Each row comes from the steps of one path. Every step used is in the known rows, and no mark comes twice. Write the path behind each row, first mark first.
Known rows
maza fadi famam bega vumum dirunug: [ 48  34  26 -24   1  21   4  -3   1  -9   2   6  23  13  -6  18   3  27
  16 -39  25]
tefo maza dirunug vumum: [ 14  11  16 -14 -27   2  33 -27 -19   4  19  -5  18   5   5  22   6  -3
  18 -31  24]
maza dirunug vumum: [ 18  14  13 -11 -13   2  26 -26   4  -3  10   7  19  10  -5  16  -1   3
  23 -32   9]
famam bega vumum fadi maza dirunug: [ 54   7  14  -5   1  13   7 -18  -8   5   7   9  45  14  -4  30   2  28
  15 -43  32]
tefo maza dirunug vumum durini famam: [ 18  20  13 -14 -30   3  30 -24 -27   4  18  -2  17  -2  -6  31  -3  -6
  14 -33  29]
tefo maza: [ 17  10  25  -9  -8  10  12 -24 -24  11  20  -6  10   0  18  25   8  -5
   5 -22  22]
tefo vumum dirunug maza fadi famam: [ 16  20  26 -29 -32   9  26 -11  -8   3   8  10  39  -6  13  21  -2  23
  16 -27  20]
durini famam bega vumum dirunug maza: [ 31  20  12   5   4  12   0 -24  -5  -3  14  15  34  -5  -6  23 -21  22
  -2 -56  33]
dirunug maza fadi: [ 17  23  24   2  -7   3  10 -26   6  23  24  -3   8  -9  22  32  23   3
  14 -18  29]
durini famam: [ 17  31  27  -2  18  13 -20 -16   4  -2  15   4   6 -10  -2  22 -14   6
   1 -32  16]
durini famam bega vumum tefo: [ 45  22   5   8  15  11 -14 -17  -5 -13  13  14  35   5  -9  17 -26  19
  -4 -55  32]
fadi famam: [ 23  30  38 -14  12  29  -4 -14   7  -1   5  11  -5   3   2  19  -7   6
   6 -30   4]
fadi maza dirunug: [ 27  14  31 -14   8  18  13 -29 -11  12  17  -7  10  -3  14  23   2 -13
  20 -25  17]
dirunug maza fadi famam durini: [ 23  37  24   1   0  17  15 -26   1  23  23  -1   0 -13  12  34  17   9
  18 -17  33]
tefo maza dirunug vumum durini: [ 20  12  13 -14 -33   2  40 -27 -29  10  15   0  18   4   0  28   5  -8
  17 -28  25]
bega vumum dirunug: [ 28   6  21 -13 -19  12  24  -9 -17  -4 -12  16  47  10   9   9 -10  19
   1 -29   9]
bega vumum dirunug maza fadi famam: [ 26  19  25 -15 -29  14  31  -9  -7   3  -6  12  40   3  11  17   0  23
   5 -31  23]
dirunug vumum tefo maza: [ 27   4   2   4 -23  -1  27 -24 -12   0  12  20  36   2  16  21  -3   3
   0 -30  30]
vumum dirunug maza: [ 13   1  30  -8 -11  10  31 -28 -11  14   7  10  25  -3  15  15  -1   2
   1 -30  13]
durini famam bega vumum: [ 37  26  11   5  16  14 -18 -18   0  -9  14  13  24  -2 -10  23 -21  22
   0 -51  29]
maza fadi famam: [ 33  41  36 -22   7  19  -9  -2  11  -1   9  -2  -1   4   3  23  11  13
  18 -21  17]

Write each row's path
[ 54  10   2   6   2  16   9 -25 -21   5   5  22  31  10  -4  28  -7  15
   5 -40  25]
famam bega vumum durini
[ 34  21  30 -13 -16  18   3   5   4   2 -12  16  42  10   1  28   2  37
   2 -23  16]
bega vumum fadi famam
[ 48  28  19  -6   5  31   5 -17  -9  -2   1  23  13  10 -11  25 -13  17
   3 -44  18]
fadi famam bega vumum durini
[ 28   9   6  -8 -14  -1  31 -23  -2  -7   6   9  32  16  -5   7  -7  -1
  17 -35  12]
maza dirunug vumum tefo
[ 43  20   5  -2   1   7   0 -18 -18 -13  18   1  36  10 -14  14 -22  13
   3 -58  37]
durini famam bega vumum tefo maza dirunug
[ 36  19  24  -8  -2  27  16 -22  -2  -2   4  22  22   7  -2  19 -14  22
   2 -53  22]
fadi famam bega vumum dirunug maza
[ 36  27  12  -2   2   8  -3 -17  -2  -4  15   9  33  -5  -7  25 -12  27
   3 -52  39]
durini famam bega vumum dirunug maza fadi
[ 25   9  22  -1 -13   7  10 -15   9  15   5  24  37 -11  14  46  10  25
  10 -19  31]
dirunug vumum fadi maza
[ 23  12  18 -16 -17  -1  22 -16   9   2   4   6  32  12 -11  24   6  18
  23 -28  14]
maza dirunug vumum fadi
[ 19   6  22 -27 -21   8  19 -11 -18  -4   2  13  45   1  11  13 -11  19
  13 -24   7]
tefo vumum dirunug
[ 38  26  25 -27 -19  16  18  -7 -24  -2  10  -4  25  10   4  23   8  18
  12 -38  37]
tefo maza fadi famam bega vumum dirunug
[ 45   8   9  -2  -7   9  19 -22 -10   3   8  12  42  10   3  19   1  25
   9 -47  33]
famam bega vumum dirunug maza fadi
[ 42  26  13   2  14  16  -7 -23 -19   7  13  15   8  -6 -16  36 -15   1
   1 -36  24]
vumum durini famam bega
[ 33  26  18   4  30  15 -25 -24   3  -6  23   8   8  -4 -11  24 -18  13
   3 -50  26]
durini famam bega
[ 48  24   6  -4 -21  16  26  -6 -32  -1   2   2  43   9  10  15  -2  15
   5 -24  36]
bega vumum tefo maza fadi famam durini
[ 24  13  22 -10  -5  14  21 -31  -4   9  15   5  19  -7  14  28   1  -6
  22 -28  23]
fadi maza dirunug vumum
[ 38  26  14   2 -10  11  16 -20   4  11  17   8  24   3  11  24   8  16
   8 -39  39]
dirunug maza fadi famam bega vumum tefo
[ 49  28   5   0   3   6 -10 -12 -14 -10  19   2  36   4  -7  22 -13  21
   1 -51  45]
durini famam bega vumum tefo maza fadi
[ 43  27  22  -7  11  29  -3 -17   2  -7   5  20  13  11  -5  20 -13  22
   5 -49  18]
fadi famam bega vumum
[ 37  21  14  -5   1  15  16 -33 -13   8  19  11  19 -12  -4  38  -9  -4
  19 -41  34]
fadi maza dirunug vumum durini famam bega
[ 37  21  13  -3  10  15  -9 -16  -7 -12   8  14  34   1 -13  17 -25  24
  -1 -55  27]
durini famam bega vumum dirunug
[ 31  31  20   0  -8  14  11 -22   9  14  19   6  14  -2  11  32  13  19
  12 -36  37]
dirunug maza fadi famam bega vumum
[ 53   5  14   1   5  15  -1 -17  -7   8   7  16  44   7   5  34   2  31
   7 -40  34]
famam bega vumum fadi maza
[ 28  24  17 -14 -12  12  27 -17   2   3   3   7  24   9 -18  26   1  22
  28 -27  18]
maza dirunug vumum fadi famam durini
[ 32  12   4  -2 -25  -3  25 -18 -10   0  13  14  38   3  15  24   6   7
   7 -27  36]
dirunug vumum tefo maza fadi
